Known rows, with every step that occurs
zifa -> gefo -> bulera -> tinos: [ -9  -4  -7  18   6  -1  10 -30  -4   2 -34  37  -3  51  12 -15  25  10
 -34 -27  -3]
gefo -> bulera -> tinos -> zifa: [-28  -7 -11  -3 -19 -10  -3  -6  10 -14 -14  11 -13   9   1  38  21   1
 -16 -15   9]
bulera -> tinos: [ -5 -11  -7  -5   1  32   1  11   0   1 -12  23  17  17 -11 -20  14  -8
  -3  -5  12]
rabu -> tinos: [  7  10   5   3  -6  37  40  16  -6  -7  21   3  17 -14  -9  -4   1  -1
  -8  10  26]
bulera -> tinos -> zifa: [-28 -17  -6 -21 -21  16   0  12   1  11  -8   5 -10 -15 -10  12   3  -7
  -4  -7  18]
zifa -> gefo -> bulera: [-16  18  -7  30   2  -6  18 -43   5 -16 -13  27  -2  41  32  -1   8   6
 -17   5  21]
gefo -> bulera -> tinos -> rabu: [ -8   5 -28   4   7  -7 -24  -6  10 -22 -11  29 -10   6  -5   8  18   8
  -1  -9 -27]
tinos -> vele -> gefo -> zifa: [  2  28  11  -2  10  -6  -1  16 -13  -2  43 -62  -9 -23  29  15 -39 -12
  12  35  21]
tinos -> vele: [  1  28  -7  -4  -1  24  18  11  10  -2  32  -8   3   4  33 -30 -15 -12
  24   8  33]
dizu -> bulera -> tinos -> rabu -> gefo -> zifa: [-15 -32  42 -53  -4 -18 -21  43  -4   5   9  19  -7 -53 -70  17  -9 -12
  42   4 -32]
bulera -> tinos -> rabu -> gefo -> zifa: [-21 -13  14 -39   2   7  -4  36  -9  -6  16   0 -28 -29 -65  24  -6 -15
  24   4 -28]
bulera -> tinos -> vele -> gefo -> zifa: [  8  10  13 -16  15   0 -10  29 -27  14  19 -53 -11 -12   6   0 -25 -12
  -6   5  -1]
dizu -> vele -> gefo: [ 22   2 -13  45   0 -22 -11 -16 -11  -9  -1 -17  43   3  27 -20 -10   2
  -4  28  34]
bulera -> tinos -> zifa -> gefo: [-39 -23   3 -23 -17   8  14  -9 -13  40 -26  16 -26  -5  -3  -8  -6   5
 -25 -23  15]
vele -> gefo: [ 18  10  -6  33  16   0 -11 -14  -1  -2   2 -30  27  -8  19   9 -18  -9
   0  45  18]
bulera -> tinos -> rabu -> gefo: [ 12 -15   4 -15  12  13  -6  16   1   7   5  13  -6 -16 -50  -2   0 -13
  22  -8 -34]
rabu -> geze: [ -2  32  -5   5  -4  18  36  21  29 -31  34   7  39 -16 -15 -23  23  -5
  20 -12  20]
dizu -> zifa -> gefo -> bulera -> tinos: [-25 -39  -9  14 -33  -5  29 -30  -9  27 -52  58   9  44  32 -18  14  25
 -36  -5  -2]
tinos -> rabu: [-21  19 -27  -2   2  13 -12   0  10 -10  18  18  -1 -32   3   0 -17  -2
  30  30   5]
dizu -> rabu: [-30   6 -18   9 -13  35   1 -20  10 -22   1   8  23 -28  16 -33  -2  25
  21  49  33]

Rows
[ 24   8 -25  28  25 -33 -44 -20  -2  -6 -18 -14  -1  -7   1  26   0  12
 -16   9 -43] => vele -> gefo -> bulera -> tinos -> rabu
[ 42   8   2   3  24   7 -10  10 -13  30   4 -40   7   1  20 -29 -18  -8
  -8  -6  -5] => bulera -> tinos -> vele -> gefo
[-15   2 -20   1   7 -17 -12 -28  -5   5 -28  40 -28  16   1  -7  12  18
 -20 -23 -31] => zifa -> gefo -> bulera -> tinos -> rabu
[ 24  -8  15  17  10   5  13 -11  10 -25  -5  12  11  47 -28  16  33 -12
  -5 -21 -15] => rabu -> gefo -> bulera -> tinos
[-18 -23  11  -3 -26  -6   3 -24  12 -15 -16  -8 -12 -17 -26  23  21  28
   1   0  -6] => dizu -> rabu -> gefo -> bulera -> tinos -> zifa
[ -1 -18  17   2 -15 -13   9  -6  13 -10  -4  -5 -15  15 -31  49  21  -8
  -6 -22  -5] => rabu -> gefo -> bulera -> tinos -> zifa
[ 48 -12  28 -11  14 -20 -24  19  -8  40 -10 -19  28 -24  17 -36 -20  -1
  10  -8  -6] => dizu -> bulera -> tinos -> vele -> gefo
[ 10   8  -2 -17   5  31  11  22   1  13  14   2  -1  11  11 -43  -2 -10
   6 -24  13] => bulera -> tinos -> vele
[ 38  40  -3  40  20 -26  -5 -20   6 -13  21 -45   6  17  54   9 -14   1
  -2  16   7] => tinos -> vele -> gefo -> bulera
[-31 -31 -25  -1 -29 -20   7 -28  -9  36 -46  61 -13   9  23 -11   2  33
 -23  -5 -28] => dizu -> zifa -> gefo -> bulera -> tinos -> rabu
[-25   7  13 -23  -2   1   2  22   2 -22  41 -11 -24 -40 -43  37 -22 -17
  41  33  -6] => tinos -> rabu -> gefo -> zifa
[  8  -6  -8  24   0 -35 -25 -20  -1   1 -19 -35  -3  -5  11  52   4   8
 -32   3  -6] => vele -> gefo -> bulera -> tinos -> zifa
[ 41   8  20   1  10   3  21   4   9  -8  14  -7  -6  46  -7  -6  20 -12
   3 -41 -15] => rabu -> gefo -> bulera -> tinos -> vele
[ 15  19  -7   3   6   7   7   3   9 -12   6   3  -6  43  25 -19  18  -1
  -7 -31   2] => gefo -> bulera -> tinos -> vele
[ 15 -11  39 -35   6 -26 -22  38 -20  25   8 -32   8 -35   2  -7 -28  -8
  11   6  -3] => dizu -> bulera -> tinos -> vele -> gefo -> zifa
